What can hang from each mark
z262: z168 z203 z950
z636: z196
z10: z433 z667
z950: z168
z203: z262
z196: z433 z636
z433: z10 z196 z262 z950

Known rows, with every way that one mark hangs from another
{z433 {z10 z667} {z196 z636} {z262 z203} {z950 z168}}: [ 1.88  3.08  2.42 -3.63 -3.95  1.90 -0.25 -0.73 -0.70 -3.20 -0.92  0.96
  0.25 -2.06  2.81 -1.87 -1.66 -2.82  0.24  4.43  4.75 -2.40  0.04  1.55
 -1.11 -1.30 -1.47  2.66  0.20 -2.23  4.80  1.54]
{z636 z196}: [ 0.19  2.18  2.01 -1.75  0.22  2.79  0.75 -0.57 -1.49  2.59 -1.00  2.10
 -0.97  1.49  2.05 -0.99 -0.62 -1.04  0.17 -0.33  0.35 -2.47  1.16 -1.33
 -1.73 -1.25  1.05 -0.40  0.35 -1.73  0.21  2.91]
{z433 {z10 z667} z196 z262 {z950 z168}}: [ 2.03  2.39  1.61 -0.81 -3.81  1.55 -0.24 -0.13 -1.28 -2.03 -2.18 -0.10
  0.23 -1.10  2.00 -1.96 -1.84 -3.28 -0.60  3.60  4.70 -2.03  1.18  1.54
 -1.32 -1.47 -2.94  2.13  0.26 -1.74  3.75  2.61]
{z196 {z433 {z10 z667} {z262 z168 z950}} z636}: [ 3.16  2.23  1.10 -2.53 -1.90  2.71  2.12 -1.45 -0.63 -0.78 -0.53 -2.10
 -0.86 -2.35  2.26 -1.47 -0.96 -2.48 -0.52  3.92  2.44 -2.76  0.42  2.01
 -0.20 -0.13  1.55  2.35  0.18 -1.81  3.21  2.11]
{z196 {z433 z950} z636}: [ 1.53  2.33  2.82 -2.50 -1.25  1.57  0.69 -1.27 -1.70  0.47 -0.44 -0.29
 -1.22 -0.01  3.05  0.15 -0.57 -1.05  1.39  1.40  0.53 -3.17  0.68  0.61
 -0.59 -0.19  1.17  0.34  0.30 -2.63  1.49  2.16]
{z636 {z196 z433}}: [ 1.63  2.05  2.84 -1.53  0.33  2.70  1.08 -1.56 -1.40  2.98 -0.11  0.23
 -1.30  1.04  2.36 -0.55 -0.37 -1.59  0.32 -0.21 -0.09 -3.40  0.71 -1.22
 -1.19 -0.51  2.08 -0.48  0.17 -2.49  0.66  3.21]
{z433 z10 z196 {z262 z168 z203 z950}}: [ 2.45  2.53  1.47 -3.04 -4.28  3.56  1.14 -1.08 -0.28 -0.69 -1.51  0.10
 -1.11 -0.99  2.65 -3.09 -0.83 -3.78 -1.98  5.43  2.99 -3.89  0.08  3.35
 -2.68 -0.91 -0.86  1.32  0.29 -3.06  4.96  1.91]
{z433 {z10 z667}}: [ 1.57  1.47  1.11 -1.30 -0.44  2.37  1.00 -0.81 -1.77 -0.78 -0.24 -0.07
 -1.20 -0.88  1.38 -1.37 -1.33 -2.15  0.41  0.44  1.20 -1.57  0.05 -0.11
  0.07 -1.33 -0.48  1.61  0.72 -1.13  1.25  3.12]
{z950 z168}: [ 0.89  2.44  2.00 -1.52  0.23  2.67  0.49 -1.90 -2.25  1.60 -0.69 -0.18
 -1.12  1.03  1.93 -2.01 -1.71 -0.38 -1.60 -0.50  1.80 -1.98  0.79  0.34
 -1.54 -0.63 -0.75  0.07  0.33 -1.08  1.38  3.69]
{z636 {z196 {z433 {z10 z667} {z262 z203 {z950 z168}}}}}: [ 2.20  3.41  1.92 -1.70 -2.17  3.99  1.56 -2.91 -1.03 -0.45  0.78 -1.21
  0.62 -2.61  2.19 -1.50 -0.59 -3.06 -0.47  4.35  3.41 -3.02 -0.83  0.56
 -0.69 -1.25  0.90  1.52  0.22 -2.35  5.37  3.14]
{z262 z950}: [ 0.76  1.93  1.47 -1.31 -1.04  3.05  1.53 -1.40 -1.84  0.81 -1.57  0.52
 -1.18  0.26  2.69 -1.19  0.61 -0.93 -0.76  1.64  0.77 -2.18  1.11  0.35
 -1.27 -1.14  0.49 -0.32  0.34 -0.99  1.23  3.08]
{z262 z203}: [ 0.15  2.21  2.35 -3.37 -0.34  3.03  0.84 -1.85 -2.21  0.75  0.12  1.51
 -1.89  0.35  1.33 -1.45 -0.72 -1.44 -0.26  0.97  0.58 -2.89 -0.51  0.35
 -0.89 -1.36  0.46  0.29  0.58 -2.69  1.58  2.62]
{z10 {z433 {z196 z636} {z262 z168} z950} z667}: [ 1.93  1.40  1.29 -3.33 -3.24  1.20  0.12 -0.45 -0.78 -0.04 -1.90  0.95
 -1.02 -3.01  2.49 -1.09 -1.08 -2.42 -1.32  3.37  3.42 -3.00  2.82  1.04
 -0.35 -1.07 -0.69  2.11 -0.18 -2.54  1.73  0.77]
{z196 z636}: [ 0.78  1.98  2.56 -3.08  0.10  2.24  0.33 -0.67 -1.58  0.68 -1.08  1.21
 -1.39  1.09  2.21 -0.82 -1.15 -0.25  0.25 -0.03  0.61 -2.01  0.71 -0.40
 -1.12 -0.42  1.45  0.12  0.46 -1.50  0.01  2.35]
{z636 {z196 {z433 z262}}}: [ 1.66  2.26  3.31 -2.19 -0.57  2.33  0.32 -0.78 -1.33  2.54 -1.09  0.63
 -0.51  1.37  1.13 -0.66 -0.53 -2.41 -0.18  1.46  0.76 -3.34  0.95 -0.13
 -1.74 -0.40  1.84 -0.53  0.47 -3.22  1.30  3.01]
{z203 {z262 {z950 z168}}}: [ 0.51  2.35  1.71 -0.89 -0.80  2.67  1.22 -1.44 -2.18  1.23 -1.18 -0.11
 -0.93  1.45  3.09 -1.88 -0.38 -0.50 -2.78  1.65  3.21 -2.14  0.87  1.47
 -1.78 -1.09 -0.16 -0.78  0.40  0.96  1.22  4.53]
{z636 {z196 {z433 z950}}}: [ 1.19  2.52  2.12 -0.93 -1.11  2.16  1.37 -1.42 -1.46  2.60 -0.49  0.38
 -0.75  0.46  2.89  0.00 -0.20 -1.60  1.82  0.72  0.46 -3.54  1.17 -0.56
 -1.05 -0.95  1.01 -0.06  0.01 -2.78  1.78  2.67]
{z196 {z433 z10 {z262 z168 z203 z950}} z636}: [ 2.98  3.12  1.97 -3.95 -2.55  3.53  1.64 -2.75 -0.71 -0.53  0.07 -1.63
 -1.26 -1.49  2.33 -1.67 -1.13 -2.96 -0.40  4.56  2.10 -4.22 -0.82  3.46
 -1.60  0.24  1.78  1.73  0.45 -2.98  5.37  1.99]

Rows
[ 0.75  2.56  0.85 -3.26 -1.25  4.23  2.56 -2.72 -1.83  1.66  0.09  0.52
 -1.64 -0.70  2.79 -2.53 -0.57 -1.30 -1.45  2.49  1.31 -3.25  0.25  1.48
 -0.80 -1.35  0.39  0.88  0.09 -2.35  2.58  2.33]  {z262 z168 z203 z950}
[ 2.47  2.39  2.25 -2.17 -2.37  1.13  0.43 -1.00 -1.34 -2.33 -0.80 -0.95
 -0.74 -1.51  1.65  0.05 -1.30 -3.05  2.02  3.30  2.20 -2.60  0.14  1.27
 -0.02 -0.38  0.55  2.06  0.72 -2.32  2.85  1.88]  {z196 {z433 {z10 z667} z262 z950} z636}
[ 2.75  3.80  3.07 -3.06 -2.33  3.29  0.60 -2.95 -0.88 -1.38 -0.08 -1.76
 -0.22 -1.30  2.60 -1.27 -1.00 -2.43 -0.93  4.35  3.09 -3.46 -1.00  2.99
 -2.16  0.28  1.14  1.03  0.72 -2.23  6.09  2.91]  {z196 {z433 z10 {z262 z203 {z950 z168}}} z636}
[ 1.58  2.16  1.71 -2.10 -3.53  1.65  0.62  0.05 -1.12  1.14 -2.68  1.15
 -1.03  0.62  2.23 -2.23 -1.37 -2.51 -1.38  3.09  2.68 -3.52  2.41  2.61
 -2.08 -0.97 -1.83  0.89 -0.03 -3.17  1.87  1.61]  {z433 z196 {z262 z168} z950}
[ 2.17  3.28  2.87 -3.63 -2.75  1.99  0.00 -2.02 -1.14 -2.36 -0.30 -0.29
 -0.94 -1.02  1.73 -0.13 -0.95 -3.43  1.85  4.07  1.85 -4.23 -0.55  2.65
 -1.32 -0.10  0.66  1.54  0.88 -3.77  4.56  1.90]  {z196 {z433 z10 {z262 z203} z950} z636}
[ 1.95  2.19  2.35 -1.99 -3.36  1.41 -0.13  0.27 -0.19 -1.38 -2.35  0.99
 -0.77 -0.17  3.52 -0.88 -0.84 -2.41  1.37  2.14  2.09 -3.03  1.12  1.13
 -2.51 -0.46 -1.00  1.20  0.31 -1.99  2.65  1.96]  {z433 z10 {z196 z636} z950}
[ 2.07  2.48  1.72 -4.22 -4.16  2.05  0.67 -0.38 -0.42 -2.22 -0.69  1.17
 -0.73 -2.04  2.64 -2.14 -2.01 -3.42  0.34  4.79  3.80 -3.34  0.41  2.22
 -0.68 -1.27 -0.98  3.23  0.14 -3.12  3.93  0.67]  {z433 {z10 z667} {z196 z636} {z262 z168 z203} z950}
[ 1.15  1.87  0.35 -0.81 -1.88  1.84  1.25 -0.91 -1.74 -1.35 -0.77  0.18
 -0.90 -1.26  2.01 -0.75 -1.10 -2.34  1.38  1.61  1.92 -1.78  0.51  0.46
  0.12 -2.01 -1.29  2.04  0.55 -1.16  1.93  2.74]  {z433 {z10 z667} z950}
[ 1.08  1.18  0.83 -1.60 -1.65  2.30  0.68 -2.01 -1.95 -0.45 -1.69  0.44
 -0.94 -2.78  1.18 -0.54  0.44 -2.17 -1.87  3.10  2.36 -2.00  1.63  0.63
 -0.07 -1.68  0.46  0.82  0.51 -1.30  1.70  2.47]  {z10 {z433 {z262 z950}} z667}
[ 1.44  1.71  3.45 -3.89 -2.05  1.83 -0.77  0.99 -0.79 -0.25 -2.87  2.04
 -0.58  1.31  1.96 -1.44 -0.80 -1.78 -0.79  2.25  1.91 -2.66  1.53  0.80
 -2.60 -0.16  0.54 -0.12  0.31 -2.83  0.98  1.56]  {z433 {z196 z636} z262}
[ 1.60  2.32  2.38 -4.22 -3.03  2.89 -0.12 -2.02 -0.80 -1.44 -0.66  0.87
 -0.15 -3.75  2.86 -1.58 -0.20 -2.09 -2.46  4.68  4.56 -2.49  1.09  0.69
 -0.70 -1.25  0.26  1.28  0.04 -1.74  3.84  1.44]  {z10 {z433 {z196 z636} {z262 z203 {z950 z168}}} z667}
[ 2.37  1.41  2.30 -4.04 -2.14  1.76 -0.75 -0.63 -0.28  1.27 -2.10  0.89
 -1.54 -1.21  1.98 -1.79 -1.50 -2.12 -2.88  1.92  2.43 -3.42  2.38  1.70
 -1.97 -0.28 -0.20  1.09 -0.04 -2.84  1.25  1.67]  {z10 {z433 {z196 z636} {z262 z168}}}
[ 2.99  2.29  3.28 -2.58 -1.15  1.86 -0.38 -0.73 -0.95 -0.98 -1.13 -0.82
 -1.06  0.26  1.19 -0.51 -1.41 -2.70  0.53  2.18  0.99 -3.28 -0.10  1.97
 -1.82  0.74  1.20  0.80  0.92 -2.70  2.87  2.68]  {z196 {z433 z10 z262} z636}
[ 2.62  2.55  2.80 -1.11 -0.98  2.33  0.31 -1.24 -0.71  1.03 -0.97 -0.46
 -0.55  0.53  1.16 -0.65 -1.10 -3.51  0.57  1.89  0.92 -3.53  0.41  1.04
 -2.29 -0.13  1.10  0.36  0.78 -3.05  2.76  3.23]  {z636 {z196 {z433 z10 z262}}}
[ 1.42  3.87  2.90 -2.49 -1.70  3.87  1.28 -3.08 -1.32  1.68  0.17 -0.05
  0.23 -0.36  2.36 -1.50 -0.24 -2.06 -1.22  3.88  2.54 -3.73  0.09  0.82
 -1.87 -0.91  1.62 -0.19  0.11 -2.94  4.63  2.97]  {z636 {z196 {z433 {z262 z203 {z950 z168}}}}}
[ 3.11  2.40  1.10 -2.58 -2.28  1.56  1.30 -1.20 -1.12 -1.03 -0.28 -1.69
 -1.06 -1.92  2.04 -0.91 -2.02 -2.83  0.84  3.23  2.37 -3.05  0.45  2.11
  0.28 -0.26  0.17  2.77  0.48 -2.71  3.02  1.88]  {z196 {z433 {z10 z667} {z262 z168} z950} z636}
[ 1.75  3.12  2.48 -1.24 -1.90  1.62  0.18 -2.30 -2.38  0.63 -0.97 -1.24
 -0.51  0.25  1.61 -1.03 -1.34 -1.82 -0.90  2.40  2.57 -3.24  1.00  1.88
 -1.43 -0.40 -1.11  0.29  0.40 -2.88  3.24  3.18]  {z196 {z433 z262 {z950 z168}}}
[ 2.42  2.06  1.42 -2.84 -3.96  1.41  0.46  0.75 -0.23 -1.60 -2.03  0.62
 -0.40 -1.44  2.66 -1.81 -1.89 -3.02  0.22  3.57  3.69 -2.56  1.54  1.97
 -1.06 -1.03 -1.35  2.77 -0.05 -2.19  2.88  1.29]  {z433 {z10 z667} {z196 z636} {z262 z168} z950}
[ 2.40  1.82  2.11 -1.34 -4.01  2.27  0.10  0.14 -0.28 -1.27 -3.36  0.28
 -0.41 -0.17  2.23 -1.84 -0.01 -3.33 -0.95  4.47  2.66 -3.14  1.16  2.52
 -3.22 -0.65 -0.87  0.31  0.40 -1.75  3.24  2.71]  {z433 z10 z196 {z262 z950}}
[ 2.89  2.80  1.75 -4.10 -2.12  3.37  2.12 -2.38 -0.72 -1.34  0.75 -1.38
 -0.91 -3.21  2.30 -1.73 -1.20 -2.96 -0.37  5.02  2.32 -3.46 -0.95  2.44
  0.01 -0.30  1.76  2.67  0.30 -2.72  4.54  1.69]  {z196 {z433 {z10 z667} {z262 z168 z203 z950}} z636}
[ 2.32  1.54  2.91 -2.56 -1.84  2.09 -0.36  0.61 -0.32 -0.66 -1.64  0.66
 -0.97  0.33  2.99 -1.22 -1.26 -2.02  0.35  1.39  1.66 -2.64  0.56  0.66
 -2.68 -0.14  0.10  0.95  0.38 -2.02  1.84  2.34]  {z433 z10 {z196 z636}}
[ 3.07  2.66  1.82 -1.42 -1.28  2.98  1.09 -1.50 -0.44  2.47 -0.65 -1.18
 -0.88  0.59  1.46 -1.62 -1.93 -3.22 -0.53  1.51  1.43 -4.12  0.56  1.77
 -2.07 -0.02  0.76  1.09  0.36 -3.29  3.10  3.17]  {z636 {z196 {z433 z10 {z262 z168}}}}
[ 1.73  2.32  2.08 -4.99 -3.85  1.83 -0.49 -1.60 -0.75  0.19 -1.11  1.78
 -1.26 -2.50  2.58 -1.51 -1.12 -2.84 -1.33  3.88  3.20 -4.24  1.65  2.39
 -1.56 -0.80 -0.54  1.74  0.11 -3.91  3.61  0.80]  {z10 {z433 {z196 z636} {z262 z168 z203} z950}}
